What can hang from each mark
B: T
P: C Z
T: B D
Z: M P U
A: U
D: T Z
M: Z
U: A Z

Known rows, with every way that one mark hangs from another
[U A [Z M]]: [ 25   3 -15 -12  15   0  -1 -17 -13   5   1  -4   7 -21  20  -6  -8  24
   6   4   7]
[D [Z M P U]]: [ 21  12  16  22   1   6   6  19   7  14  -7 -19   3 -14  -9  42  -5 -23
   5 -18 -30]
[B T]: [ -3  -5  -8 -15  -7 -10   0  11   0 -16   9  20  -9   5   8   4   6   2
 -13   8   5]
[D T [Z M]]: [  5  13 -22  24  -5   4  -5  -2  36   4   9  -3   5   6   9  -3 -19  -8
  -7  -4 -21]
[T B [D [Z U]]]: [  5  -6 -18  14 -15  -5  10  16  44 -39  10  39  12 -11  -7   8 -13  -8
   8  -3 -23]
[T [D [Z P]]]: [  4  12 -18 -11  -6   0  14   0  -2  -8  44  -1   5  -2 -19  23  -5 -15
 -13  -4   3]
[T B [D [Z M U]]]: [ 14  -7 -24  20 -13  -4  -1  24  35 -36   0  43  15 -18  -2   4 -24 -10
   4  -5 -37]
[U A Z]: [ 16   3  -6 -19  13  -3  11 -27  -1   4  13  -7   5 -14  13   0   2  27
  10   6  21]
[U A [Z [P C]]]: [ 27   6  14 -40  18  -8  20 -12 -71  26   5 -29   5 -13   0  25   1  20
  22  -1  16]
[P C [Z M]]: [ 16  -9   0  -7  -6  -5   5  22 -54  24  -7   1  17 -12   3   2 -24  -3
  16  -5  -8]
[Z U]: [  8  -6  22  17   0   4   1  12  10   2 -12  -1  -1  -6  -6  11  -2  -4
  18  -2 -10]
[M [Z [U A]]]: [ 21  -4   4  20  14   8   3  -4  -9  10 -12 -13   4 -14  14  31   6  -1
  33   7  -2]
[T B [D Z]]: [ -4   0 -38  -6 -15  -9   6   6  37 -39  24  41  13  -4  -3  -2 -15  -4
 -11  -1 -15]
[Z M [P C] U]: [ 31  -3  34   9   5   1   3  41 -72  30 -34 -23   0 -14 -12  34 -13 -12
  27 -14 -30]
[D [Z P U]]: [ 10  12  19  15   0   5  18  10  15  15   6 -21   0  -8 -15  46   6 -21
   8 -14 -16]
[U A [Z M P]]: [ 33  10   3 -21  17   0   3 -22 -43  19   2 -24   3 -17  10  15  -4  19
   5  -5  13]
[M [Z [P C] [U A]]]: [ 33  -1  25   2  17   3  11  11 -79  34 -20 -33   3 -12   2  60   1  -8
  48  -4  -8]
[P C [Z M U]]: [ 23 -14  23  11  -6  -1   9  38 -47  23 -19   4  17 -21  -2  12 -27  -7
  35  -7 -16]
[Z M [P C] [U A]]: [ 30 -10  24  -5  16  -2   6  20 -80  30 -26 -29  -1 -20   0  37 -17  -3
  26  -6 -20]
[D [T B] [Z M P]]: [ 12  14  -9  10 -10  -3 -10  -7  14  -3  -7   1   5  11  -1  13 -24  -9
  -3 -17 -27]
[B [T [D Z]]]: [ -5   0 -39 -14 -16 -11  14  10  25 -36  48  41   2  -1   3   9   3  -6
 -27   9  -1]
[A U]: [  2   0   5 -22   4   2  -7  -2   6   9   0 -10   5   0   2  29   5  10
  -7   1   3]
[T B [D [Z P]]]: [  2   5 -25 -14 -13  -8   8  -2  10 -29  24  22   8  -1 -14  18 -12 -12
  -9  -9  -8]

Rows
[  1  -7 -20   4 -15  -9  16  25  33 -34  36  36   1  -9  -6  19   2  -8
  -6   8  -9]  [B [T [D [Z U]]]]
[ -6   7 -19  13 -14  -6   0 -15  52 -19   5  18   4  15   6  -6 -18  -2
   2  -6 -17]  [D [T B] Z]
[ 37   6   7 -32  20  -4   9  -4 -82  29 -10 -26   7 -19   6  23 -11  18
  15  -4   0]  [U A [Z M [P C]]]
[ 23 -20  12  -4   4  -4  12  17 -56  25 -11  -6  13 -29  11  12 -31   5
  37   0  -7]  [P C [Z M [U A]]]
[ 23  12  15  -2   8   4   6  15 -82  33 -12 -26   7   1  -7  43   8 -17
  26  -8 -10]  [M [Z [P C]]]
[ 37  16  16 -29  11   6 -10  -2 -25  29   0 -23  12  -8  -5  39   7  18
   1 -11   5]  [A [U [Z M P]]]
[ 11   7 -32 -15 -11  -8   4  19 -14 -21  38  20   1  -4  -4  25  -5 -15
 -29  -1 -11]  [B [T [D [Z M P]]]]
[ 41  12  21 -39  14   0   0  17 -65  38  -9 -30  16 -12  -5  42   0  15
   8  -9  -6]  [A [U [Z M [P C]]]]
[ 33   7  35  16   7   7   7  28 -70  33 -24 -28   6  -5 -14  57   8 -21
  45  -9 -20]  [M [Z [P C] U]]
[  7   5 -41   5  -5   1   2  12  18 -15  28  18  13 -12   0  -2 -16  -9
 -17  -1 -17]  [T [D [Z M]]]
[  6  -2 -44   1 -13  -6  -2  12  25 -36   9  39  17 -11   4 -10 -22  -6
 -14  -4 -29]  [T B [D [Z M]]]
[  1 -13 -27 -11  -6 -13  21   9  26 -34  43  30  -3 -15  13  23  -3   3
  -7  14   1]  [B [T [D [Z [U A]]]]]
[ 38  15  18 -16   9  -2   6  14 -75  29 -12 -18  11 -12 -11  16  -5   7
  18  -9 -10]  [U [Z M [P C]]]
[  7 -17  12  -4   1  -3  14 -10   0   9   9  -2   6 -18   7  13 -16   9
  32   2  20]  [P [Z [U A]]]
[ 19 -14   5  10  12   3  -4   5 -11   4 -19  -7  -1 -21  13   8 -14   5
  16   2 -11]  [Z M [U A]]
[  4   7 -26  21 -13  -4 -11  -6  45 -17 -10  19   8   8  11 -10 -27  -2
  -4  -8 -32]  [D [T B] [Z M]]
[ 21   5   4   7  12   3  12   0  -4  18  -1 -27   1 -22   4  42 -10 -11
   5 -11 -19]  [D [Z M P [U A]]]
[  2  -6  -7  17  -4  -7   6 -19  54 -16  -3   8   1   1  14   9 -20   8
  20   0 -15]  [D [T B] [Z [U A]]]
[ 30  11   0 -23  10   5 -10  -2   3  15  -2  -7  16 -11   4  18   4  24
  -2  -1   1]  [A [U [Z M]]]
[  1   5 -27 -23 -14 -11  14   7  -3 -22  48  19  -4   3 -10  28   3 -13
 -23   2   8]  [B [T [D [Z P]]]]
[ 29   3  20  10  16   8   4 -12 -41  21 -11 -32  -1 -11   1  52   7  -8
  36  -3   3]  [M [Z P [U A]]]
[  1  14  -2   5 -13  -7   1 -16  27  -5   4   0   0  18  -5  16 -16  -7
   3 -15 -12]  [D [T B] [Z P]]
[ 12   7  16  21 -13  -2   2   0  37  -6 -10  -1  -1  11 -12  29 -15 -13
  19 -16 -21]  [D [T B] [Z P U]]
